Each row comes from the steps of one walk. Every step used is in the known rows, and no mark comes twice. Write the walk behind each row, first mark first.
Known rows:
L, E, H: .11	-.02	.24	.01	.00	.23	-.07	.08	.11	-.22	-.01	.34	-.09	-.15	-.07	.09	-.04	-.04	-.15	-.41	-.26	.21	-.03	-.11	-.11	.03	.01	-.09	-.12	-.15	-.21	-.34	.11	-.08	.10	.16	.12	.13	-.16
Y, C, D, K: .09	-.03	.24	-.02	-.04	.15	.05	.19	.08	-.18	.12	.13	-.19	-.02	.00	-.20	-.15	.06	-.14	-.12	-.13	.10	-.14	-.15	-.22	.00	-.04	-.17	-.21	.12	.06	-.21	-.04	.30	-.07	.00	-.04	-.06	-.16
H, E, L: .11	.00	.30	.12	-.04	.21	-.04	.10	.11	-.22	.06	.43	-.14	-.22	-.10	.14	-.25	-.09	-.16	-.49	.00	-.02	-.05	-.19	-.09	.02	.06	-.09	-.06	-.05	-.14	-.32	.11	.03	.15	.17	-.04	.13	-.29
D, C, W: .17	-.13	.31	-.02	-.05	.26	-.02	.15	-.06	-.10	.08	.16	-.10	.00	-.02	-.14	-.11	.02	-.13	-.06	-.11	.12	.00	-.18	-.05	-.05	.13	-.15	-.01	-.13	-.11	-.11	.00	.06	.05	.06	.04	-.12	-.16
Y, N, U: .08	.02	.25	.08	.04	.15	.09	-.07	.04	-.17	-.02	.31	-.09	-.15	.08	-.03	-.19	.13	-.09	-.39	-.08	.07	-.02	-.15	-.05	-.02	.09	-.17	-.03	-.14	-.10	-.25	.04	.21	.18	.19	-.17	-.03	-.05
D, K, C, W: .07	.04	.29	.03	-.21	.28	-.02	.19	-.04	-.08	.03	.10	-.19	.04	-.03	-.15	-.01	.10	-.13	-.03	-.01	.05	-.03	-.13	.01	-.09	.12	-.13	-.07	-.04	-.04	-.15	-.04	.11	.08	.17	.05	-.19	.05
K, Y: .15	.18	.27	.00	-.02	.22	.02	.02	.03	-.14	.07	.28	-.18	-.09	.00	-.05	.00	.09	-.23	-.30	.02	.07	-.03	-.25	-.07	-.02	.05	.09	-.03	-.27	-.14	-.16	.01	.10	.19	.18	.02	.03	-.09
K, C, D, Y, N, U: -.04	-.04	.25	.13	-.02	.11	.18	-.04	-.04	-.04	.11	.18	-.08	-.02	.18	-.22	-.09	.30	-.12	-.09	.00	.08	.00	-.06	-.01	-.11	.06	-.36	-.11	-.17	.10	-.17	-.05	.29	.19	.03	-.21	-.15	.00
K, Y, D, C, W, L, A: .14	-.23	.09	.03	.01	.12	.17	.10	-.04	-.25	.13	.09	-.08	.06	.29	-.31	-.12	.25	-.39	.05	-.07	.23	-.08	-.21	-.01	-.17	-.03	-.23	.07	-.04	-.11	-.13	.02	.06	-.01	.05	.15	.08	-.01
G, H, E: .20	.05	.17	.12	-.07	.40	-.08	-.02	.19	-.17	.04	.33	-.16	-.18	-.14	.05	-.15	-.02	-.05	-.59	.03	.14	.02	-.27	-.13	-.03	.02	-.11	.00	-.10	-.15	-.38	.01	.04	.03	.04	-.02	-.02	-.26
H, G: .21	-.06	.34	.02	-.04	.32	-.09	.14	.12	-.15	.00	.27	-.22	-.29	-.02	.08	-.19	.06	-.17	-.38	.04	.05	.11	-.20	-.04	.06	.11	.01	-.11	-.06	-.19	-.23	.06	.05	.14	.04	-.03	.05	-.22
C, Y: .15	.03	.29	-.06	-.07	.21	-.08	.18	.08	-.09	.08	.18	-.21	-.19	-.01	-.07	-.11	-.03	-.14	-.28	-.07	.11	-.07	-.22	-.07	-.04	.27	-.05	-.03	-.01	-.02	-.25	.04	.16	.01	.06	-.01	.09	-.15
W, L, E: .22	-.04	.17	.01	-.08	.27	-.06	-.01	.20	-.20	.04	.12	-.05	-.19	.10	-.02	-.14	-.08	-.16	-.33	-.05	.25	.01	-.07	-.17	.01	.08	-.12	-.03	-.06	-.22	-.31	.10	.00	.01	.20	.21	.15	-.14
N, Y, D, K, C, W: .03	-.04	.21	.20	-.10	.10	.13	.13	-.02	-.16	.03	.05	-.21	.18	.14	-.15	-.01	.35	-.27	.08	-.02	.03	-.05	-.17	.00	-.06	.00	-.18	-.09	.02	.07	-.08	-.06	.24	.20	.14	-.13	-.27	.08
U, N, Y, C: .14	.20	.27	.08	.16	.13	.04	.12	.16	-.24	.08	.28	-.21	-.02	.13	-.11	-.07	.08	-.32	-.26	-.02	.00	-.01	-.01	-.13	.22	.04	-.14	-.13	-.12	-.04	-.06	-.14	.28	.11	-.04	-.16	-.08	-.08
U, N, Y, C, W: .14	.10	.20	.07	.10	.17	-.04	.25	.02	-.18	.03	.22	-.21	.04	.13	-.18	-.13	.08	-.31	-.17	-.08	.06	-.03	-.03	-.05	.16	.07	-.25	-.08	-.06	-.01	-.04	-.11	.26	.07	-.06	-.13	-.12	.03
U, N: .21	.17	.31	.01	.03	.30	-.01	.23	.09	-.17	.06	.37	-.15	-.17	-.02	-.08	-.07	-.08	-.13	-.37	-.02	.10	-.03	-.01	-.07	.15	.21	-.03	-.06	-.09	-.14	-.17	.00	.12	.01	.05	-.03	.03	-.10
K, Y, U: .22	.26	.27	.01	-.04	.14	.08	-.08	-.01	-.19	.00	.33	-.13	-.08	.09	-.04	-.06	.15	-.27	-.29	-.06	.07	-.06	-.21	-.03	-.04	.03	.10	-.02	-.14	-.09	-.22	-.06	.18	.12	.06	-.08	.06	-.06
D, Y, C: .22	.04	.38	.01	.12	.16	.04	.05	.12	-.19	.15	.21	-.14	-.05	.07	-.16	-.16	.07	-.19	-.15	-.03	.03	.02	-.21	-.09	-.04	.04	-.10	-.13	-.11	.01	-.07	-.15	.30	.01	-.05	-.06	-.11	-.26
K, C, D, Y, N: -.01	-.01	.31	.02	-.04	.20	.17	.10	-.05	-.09	.15	.11	-.15	-.04	.14	-.17	-.06	.25	-.08	-.03	-.06	.10	.01	-.16	-.03	-.12	.07	-.22	-.08	-.08	.14	-.17	-.05	.27	.07	-.02	-.16	-.11	-.08
Y, D, C, K: .10	-.07	.25	.06	.07	.03	.09	.14	.03	-.31	.16	.17	-.18	.01	.06	-.10	-.16	.13	-.07	.05	-.14	.09	-.06	-.17	-.15	.06	.08	-.17	-.17	.11	.09	-.12	.04	.17	-.07	-.06	-.01	-.04	-.24
L, A: .13	.06	.18	-.05	.06	.23	-.01	.11	.15	-.18	.04	.30	-.19	-.17	.01	-.04	-.07	-.01	-.27	-.43	-.05	.20	-.05	-.16	-.06	.05	.01	-.03	.00	-.06	-.19	-.31	.06	.04	.01	.21	.12	.12	-.14
H, E, L, A: .03	-.03	.17	.08	.03	.17	-.04	.14	.17	-.25	.06	.45	-.17	-.22	-.05	.09	-.23	-.09	-.30	-.57	-.03	.06	-.07	-.17	-.05	.05	-.04	-.14	-.03	.03	-.16	-.39	.16	-.06	.09	.22	.07	.21	-.24
K, C: .08	.16	.28	-.01	-.08	.30	.01	-.02	.08	-.16	.07	.22	-.24	-.12	.00	-.03	-.01	.06	-.18	-.20	.08	.05	.03	-.12	-.05	.03	.06	.01	-.06	-.19	-.10	-.21	-.10	.09	.16	.17	-.01	.02	-.11
E, L, W: .00	-.07	.21	.00	-.01	.20	.10	.18	.00	-.18	.12	.25	-.08	-.17	.05	-.01	-.04	-.06	-.24	-.43	-.11	.08	-.14	-.10	-.08	.06	.05	-.05	-.11	.00	-.19	-.28	.07	-.02	.17	.27	.08	.14	-.09
Y, D, C, W, L, E: .21	-.33	.12	.07	-.05	.17	.07	.09	.01	-.25	.10	-.02	.01	-.01	.18	-.21	-.22	.08	-.19	.03	-.17	.28	.03	-.13	-.13	-.07	.05	-.29	-.04	.06	-.10	-.19	.06	.03	-.06	.02	.11	.05	-.13
W, L, A: .17	-.06	.14	-.03	-.03	.27	-.02	.05	.23	-.21	.04	.22	-.14	-.19	.15	-.11	-.11	-.04	-.26	-.36	.00	.23	-.10	-.11	-.05	-.05	.07	-.11	.06	-.01	-.23	-.31	.11	.00	-.07	.22	.22	.20	-.12
U, N, Y, C, W, L: .18	-.03	.18	.11	.01	.22	-.01	.19	.08	-.20	-.01	.12	-.14	.01	.27	-.24	-.17	.07	-.32	-.10	-.03	.08	-.07	.02	-.05	.06	.12	-.33	.00	-.03	-.06	-.05	-.08	.24	.01	-.05	-.05	-.04	.07
U, N, Y, D, C: .16	-.02	.30	.18	.18	.06	.19	.12	.09	-.26	.16	.25	-.12	.07	.17	-.16	-.04	.22	-.30	-.06	-.05	.01	.01	-.02	-.11	.21	.08	-.17	-.12	-.11	-.03	.02	-.06	.22	.09	-.08	-.19	-.14	-.17
A, L, W: .13	.01	.22	.02	-.08	.22	.10	.16	-.11	-.12	.17	.13	-.20	-.21	.03	-.15	-.04	.01	-.06	-.40	-.11	.13	.00	.00	-.04	.08	.05	-.01	-.13	-.16	-.08	-.29	.05	-.11	.12	.25	.13	.03	-.04
G, H, E, L: .08	.00	.24	.13	-.10	.36	-.02	.06	.13	-.21	.08	.40	-.14	-.18	-.18	.09	-.18	-.06	-.08	-.63	-.01	.06	-.13	-.27	-.10	-.08	.10	-.18	-.04	-.03	-.20	-.40	.09	-.04	.11	.08	-.01	.05	-.30
N, Y, C: .10	.07	.26	.07	.12	.11	.02	-.04	.15	-.23	.04	.18	-.24	.01	.12	-.03	-.08	.14	-.31	-.25	-.03	-.01	-.02	-.19	-.16	.10	-.06	-.10	-.10	-.14	-.04	-.13	-.12	.28	.18	.09	-.10	-.06	-.17

Write each row's walk:
.18	-.21	.11	.07	-.05	.10	.12	.05	-.06	-.26	.13	.00	.00	.03	.23	-.24	-.13	.20	-.29	.08	-.13	.24	.04	-.18	-.11	-.12	.00	-.23	-.04	-.08	-.10	-.11	.02	.05	.06	.06	.12	.03	-.04 | K, Y, D, C, W, L, E
.27	.12	.32	.04	-.01	.18	.11	.23	-.01	-.08	.11	.33	-.01	-.06	.11	-.25	-.12	.06	-.16	-.18	-.10	.16	-.10	.04	-.04	.07	.20	-.20	-.11	.06	.05	-.16	-.02	.27	-.14	-.24	-.17	-.04	-.10 | C, D, Y, U, N
.15	.18	.29	.13	.06	.20	.01	.17	.13	-.14	.03	.31	-.16	-.07	.08	-.05	.00	.06	-.25	-.34	-.01	.05	-.01	.00	-.07	.20	.16	-.09	-.07	-.16	-.13	-.10	.03	.16	.14	.08	-.08	-.07	-.04 | U, N, Y
.05	.09	.28	.16	-.01	.02	.19	-.02	.01	-.14	.01	.25	-.05	-.01	.11	-.11	-.08	.27	-.15	-.25	-.09	-.02	-.06	-.19	-.01	-.10	.05	-.13	-.12	-.19	-.06	-.11	.05	.27	.25	.23	-.10	-.22	.07 | D, K, Y, N, U
.20	.14	.29	.11	.00	.10	.04	-.10	.10	-.17	-.05	.27	-.11	.00	.14	.03	-.07	.17	-.30	-.33	-.06	.05	-.06	-.15	-.05	.05	.03	-.03	-.02	-.08	-.06	-.23	-.01	.21	.14	.07	-.13	-.04	-.08 | N, Y, U
.11	-.01	.32	.02	-.10	.18	-.01	.11	-.06	-.23	.05	.30	-.18	-.21	-.12	-.01	-.06	-.03	.03	-.43	-.30	.20	-.04	.01	-.03	.00	.06	-.11	-.18	-.25	-.15	-.36	.15	-.24	.13	.18	.18	.12	-.14 | A, L, E, H
.05	.22	.21	.03	-.04	.10	-.05	.14	.01	-.18	.09	.22	-.23	-.07	.01	-.01	-.05	.09	-.13	-.17	-.05	.08	-.08	-.20	-.10	.01	.12	-.04	-.10	-.09	.00	-.15	.10	.11	.08	.12	.11	.01	-.03 | C, K, Y
.04	.08	.32	.02	-.20	.18	.00	.16	.09	-.07	.13	.07	-.24	-.06	-.01	-.15	.00	.08	-.15	-.06	-.01	-.01	-.07	-.13	-.05	-.08	.24	-.10	-.15	.01	.07	-.15	-.06	.19	.05	.08	.02	-.11	-.04 | D, K, C, Y
.11	-.05	.08	.02	-.21	.33	-.08	.02	.03	-.14	.01	.01	-.12	-.10	.13	-.12	-.10	.01	-.20	-.10	-.01	.25	.06	-.04	-.05	-.05	.09	-.25	.00	-.07	-.14	-.29	.01	-.05	.08	.20	.19	.07	.06 | K, C, W, L, E
.17	-.13	.22	.03	-.09	.27	-.06	.02	.18	-.23	-.02	.25	-.03	-.18	.06	.02	-.08	-.08	-.13	-.34	-.20	.24	-.07	-.06	-.11	-.07	.06	-.17	-.06	-.12	-.25	-.35	.14	-.11	.04	.17	.24	.22	-.12 | W, L, E, H
.12	.18	.32	.02	.01	.09	.09	.06	.07	-.23	.12	.18	-.19	.04	.03	-.16	-.06	.13	-.27	-.13	-.06	-.05	-.06	-.23	-.13	-.06	-.06	-.01	-.19	-.11	-.03	-.08	-.13	.29	.11	.08	-.01	-.13	-.09 | D, K, Y, C
.16	-.14	.38	.03	-.06	.33	-.10	.16	.11	-.18	-.05	.39	-.19	-.27	-.05	.13	-.14	.07	-.14	-.40	-.12	.04	.01	-.17	.03	-.01	.10	-.03	-.14	-.13	-.22	-.29	.09	-.06	.17	.00	.01	.12	-.20 | E, H, G
.15	-.01	.30	.05	.10	.07	.21	-.02	-.02	-.26	.18	.21	-.14	.03	.11	-.15	-.04	.26	-.28	-.03	-.05	.05	.00	-.27	-.11	-.03	-.03	.00	-.08	-.21	-.07	-.06	-.09	.18	.15	.02	-.09	-.03	-.20 | K, Y, D, C
.19	-.26	.26	.08	-.13	.32	-.11	.08	.20	-.24	-.06	.24	-.08	-.31	.07	.12	-.18	-.01	-.17	-.38	-.14	.16	.06	-.05	-.05	-.03	.07	-.18	-.14	-.07	-.31	-.35	.17	-.16	.10	.04	.19	.23	-.15 | W, L, E, H, G
.22	-.14	.11	.00	-.14	.31	-.11	.13	.05	-.15	-.02	.06	-.04	-.15	.08	-.09	-.18	-.07	-.14	-.24	-.11	.30	.01	-.10	-.10	-.07	.13	-.22	.03	.01	-.19	-.29	.13	-.02	-.02	.18	.21	.09	-.03 | C, W, L, E
.14	-.14	.35	.05	-.12	.23	-.06	.18	-.05	-.22	.00	.31	-.23	-.36	-.10	.08	-.16	.05	.00	-.47	-.24	.13	.10	.02	.03	.04	.08	-.11	-.26	-.21	-.20	-.36	.17	-.28	.20	.07	.14	.12	-.16 | A, L, E, H, G
.18	-.02	.24	.05	-.14	.17	.03	.15	.00	-.18	.06	.02	-.12	.07	.17	-.29	-.14	.13	-.23	.03	-.06	.06	-.14	-.21	-.05	-.21	.04	-.20	-.05	-.02	-.04	-.06	-.06	.25	.02	.07	.10	-.10	.06 | D, K, Y, C, W, L
.33	.20	.40	.09	.05	.19	.10	.16	.06	-.14	.07	.38	.00	-.06	.10	-.18	-.13	.03	-.17	-.26	-.06	.09	-.01	.00	.04	.06	.23	-.08	-.09	-.02	-.04	-.09	-.06	.25	-.09	-.18	-.14	-.09	-.11 | D, Y, U, N
.13	-.04	.19	.00	-.23	.38	-.05	.04	.01	-.11	.01	.07	-.18	-.08	.15	-.18	-.10	.04	-.15	-.05	.06	.15	-.04	-.10	.03	-.14	.15	-.19	.09	-.11	-.11	-.23	-.04	.04	.07	.16	.10	.04	.06 | K, C, W, L
-.05	.03	.23	.05	-.07	.10	.08	-.06	.04	-.11	.05	.18	-.23	-.15	.14	-.13	-.11	.20	-.14	-.18	-.03	.01	.00	-.12	.01	-.07	.20	-.26	-.06	-.12	.07	-.23	-.08	.25	.19	.07	-.20	-.01	.06 | K, C, Y, N, U
.02	-.08	.10	.14	-.06	.34	.03	.11	.12	-.18	.14	.29	-.08	-.19	-.09	.06	-.09	-.04	-.16	-.67	-.06	.09	-.08	-.18	-.10	.01	-.03	-.21	-.10	.04	-.20	-.43	.07	-.09	.14	.15	.04	.07	-.17 | G, H, E, L, W
.16	.28	.26	-.02	-.12	.19	.03	.13	.03	-.14	.08	.28	-.21	-.13	.10	-.18	-.07	.05	-.23	-.17	-.04	.02	-.05	.06	.02	.09	.29	-.12	-.09	.02	.08	-.20	-.18	.22	-.04	-.19	-.18	.09	.04 | K, C, Y, U, N
.15	.26	.33	.04	-.18	.13	.08	.20	.07	-.13	.08	.21	-.16	-.04	.06	-.23	-.04	.07	-.21	-.09	-.08	-.02	-.10	.07	.01	.04	.30	-.14	-.18	.14	.11	-.15	-.14	.28	-.09	-.17	-.14	-.07	.08 | D, K, C, Y, U, N
-.03	.01	.21	.13	-.08	.03	.20	.06	-.06	-.09	.06	.20	-.07	.01	.10	-.18	-.10	.30	-.14	-.18	-.13	.06	-.14	-.15	-.10	-.10	.01	-.26	-.14	-.10	.03	-.17	.10	.28	.18	.16	-.15	-.15	.10 | C, D, K, Y, N, U
.05	-.10	.13	.02	-.22	.27	.00	.17	.09	-.13	.04	.04	-.15	.01	.16	-.26	-.05	.07	-.27	-.06	.02	.17	-.10	-.04	.03	-.16	.07	-.27	.01	.08	-.12	-.22	.05	.03	-.04	.24	.26	-.04	.12 | D, K, C, W, L, A
.18	-.11	.32	.03	.09	.15	.15	.03	.05	-.27	.15	.20	-.13	-.02	.06	-.11	-.12	.13	-.18	-.07	-.09	.08	.00	-.22	-.12	.02	.02	-.05	-.08	-.07	-.06	-.13	-.06	.17	.03	.01	-.09	-.03	-.30 | Y, D, C
.12	-.30	.15	.10	-.07	.11	.12	.06	-.07	-.28	.07	.12	.02	.06	.21	-.18	-.08	.19	-.27	.08	-.28	.24	-.06	-.14	-.06	-.18	-.03	-.30	-.06	-.16	-.13	-.17	.06	-.04	.09	.00	.15	.09	-.03 | K, Y, D, C, W, L, E, H
.15	.08	.25	-.01	-.08	.17	.01	.10	-.05	-.19	.10	.19	-.20	-.23	-.08	-.06	-.13	-.04	.01	-.41	-.14	.19	.05	-.02	-.09	.07	.08	-.04	-.14	-.20	-.12	-.31	.10	-.15	.10	.22	.15	.03	-.16 | A, L, E
.07	-.16	.08	.24	-.16	.08	.10	.08	.07	-.22	.03	-.11	-.07	.14	.28	-.18	-.05	.29	-.32	.09	-.03	.17	.00	-.07	-.09	-.08	-.01	-.32	-.08	.09	-.01	-.15	.03	.14	.13	.17	.08	-.16	.11 | N, Y, D, K, C, W, L, E
.09	.00	.20	-.08	.02	.21	.01	.11	.05	-.19	.11	.18	-.23	-.10	.04	-.15	-.18	.05	-.17	-.19	-.10	.14	-.11	-.17	-.21	.04	-.05	-.15	-.13	.01	.03	-.26	-.08	.25	-.01	-.02	-.08	.10	-.19 | Y, C, D
.26	.21	.29	-.03	-.04	.17	-.01	.22	.06	-.15	.05	.31	-.14	-.17	.06	-.16	-.16	-.03	-.19	-.30	-.15	.10	-.11	-.01	-.01	.09	.33	-.09	-.07	.11	.03	-.24	-.04	.24	-.14	-.19	-.16	.11	-.05 | C, Y, U, N
.17	.11	.23	.04	.05	.13	.13	.03	-.02	-.25	.09	.28	-.20	-.05	.10	-.08	-.05	.23	-.26	-.20	-.03	.11	-.05	-.30	-.07	-.03	-.01	.08	-.05	-.14	-.07	-.16	-.02	.20	.15	.09	-.07	.08	-.12 | K, Y, D
.13	-.03	.36	.15	.09	.10	.13	-.04	.05	-.10	.05	.28	-.01	-.08	.13	-.11	-.17	.17	-.07	-.29	-.06	.05	.03	-.17	.00	-.09	.14	-.21	-.07	-.19	-.04	-.11	.02	.28	.16	.09	-.16	-.19	-.09 | D, Y, N, U
.05	.07	.22	.22	-.05	.11	.13	.29	-.03	-.18	.06	.13	-.17	.17	.17	-.23	.01	.30	-.29	.05	-.01	.03	-.04	-.02	.04	.09	.10	-.25	-.12	.05	.07	.00	-.08	.27	.12	.01	-.18	-.26	.15 | U, N, Y, D, K, C, W
.21	-.20	.21	.08	-.07	.16	.15	.05	-.10	-.22	.13	.06	-.07	.08	.24	-.28	-.13	.23	-.25	.15	-.06	.14	-.07	-.24	-.04	-.20	.07	-.18	.04	-.12	-.07	-.05	-.02	.14	.05	.01	.03	-.01	-.06 | K, Y, D, C, W, L
.13	.11	.20	-.07	.01	.18	-.01	.12	-.08	-.18	.06	.18	-.22	.00	.06	-.16	-.13	.14	-.27	-.12	-.07	.08	-.04	-.28	-.05	-.08	-.04	-.07	-.05	-.17	-.02	-.12	-.14	.23	.14	.05	-.03	.00	-.02 | K, Y, C, W
.04	.10	.27	.04	-.01	.07	.02	.09	-.01	-.17	.17	.17	-.16	.03	.01	-.08	-.03	.12	-.15	.02	-.08	.02	-.03	-.17	-.13	.01	.09	-.11	-.16	-.16	.02	-.04	.06	.08	.09	.04	.10	-.11	-.12 | D, C, K, Y
.03	.06	.28	.21	-.04	.05	.16	.00	.11	-.23	.07	.10	-.23	.14	.15	-.09	.05	.35	-.29	-.03	.04	-.03	-.03	-.14	-.08	.00	-.03	-.08	-.14	-.03	.03	-.10	-.07	.27	.21	.15	-.13	-.21	-.04 | N, Y, D, K, C
.06	.03	.32	.03	-.07	.25	.05	.10	.01	-.02	.19	.15	-.16	-.03	.06	-.21	.00	.17	-.16	-.02	.06	.12	-.01	-.10	-.07	-.05	.09	-.17	-.12	-.16	.06	-.14	-.06	.18	.08	.01	-.05	-.09	-.14 | K, C, D, Y
.21	-.02	.34	-.03	-.06	.11	.04	.01	.05	-.14	.11	.17	-.09	-.06	.05	-.13	-.15	.05	-.21	-.10	-.18	.04	-.07	-.15	-.08	-.05	.23	-.12	-.07	.03	.06	-.18	-.07	.20	-.07	-.15	-.10	.01	-.21 | D, C, Y, U
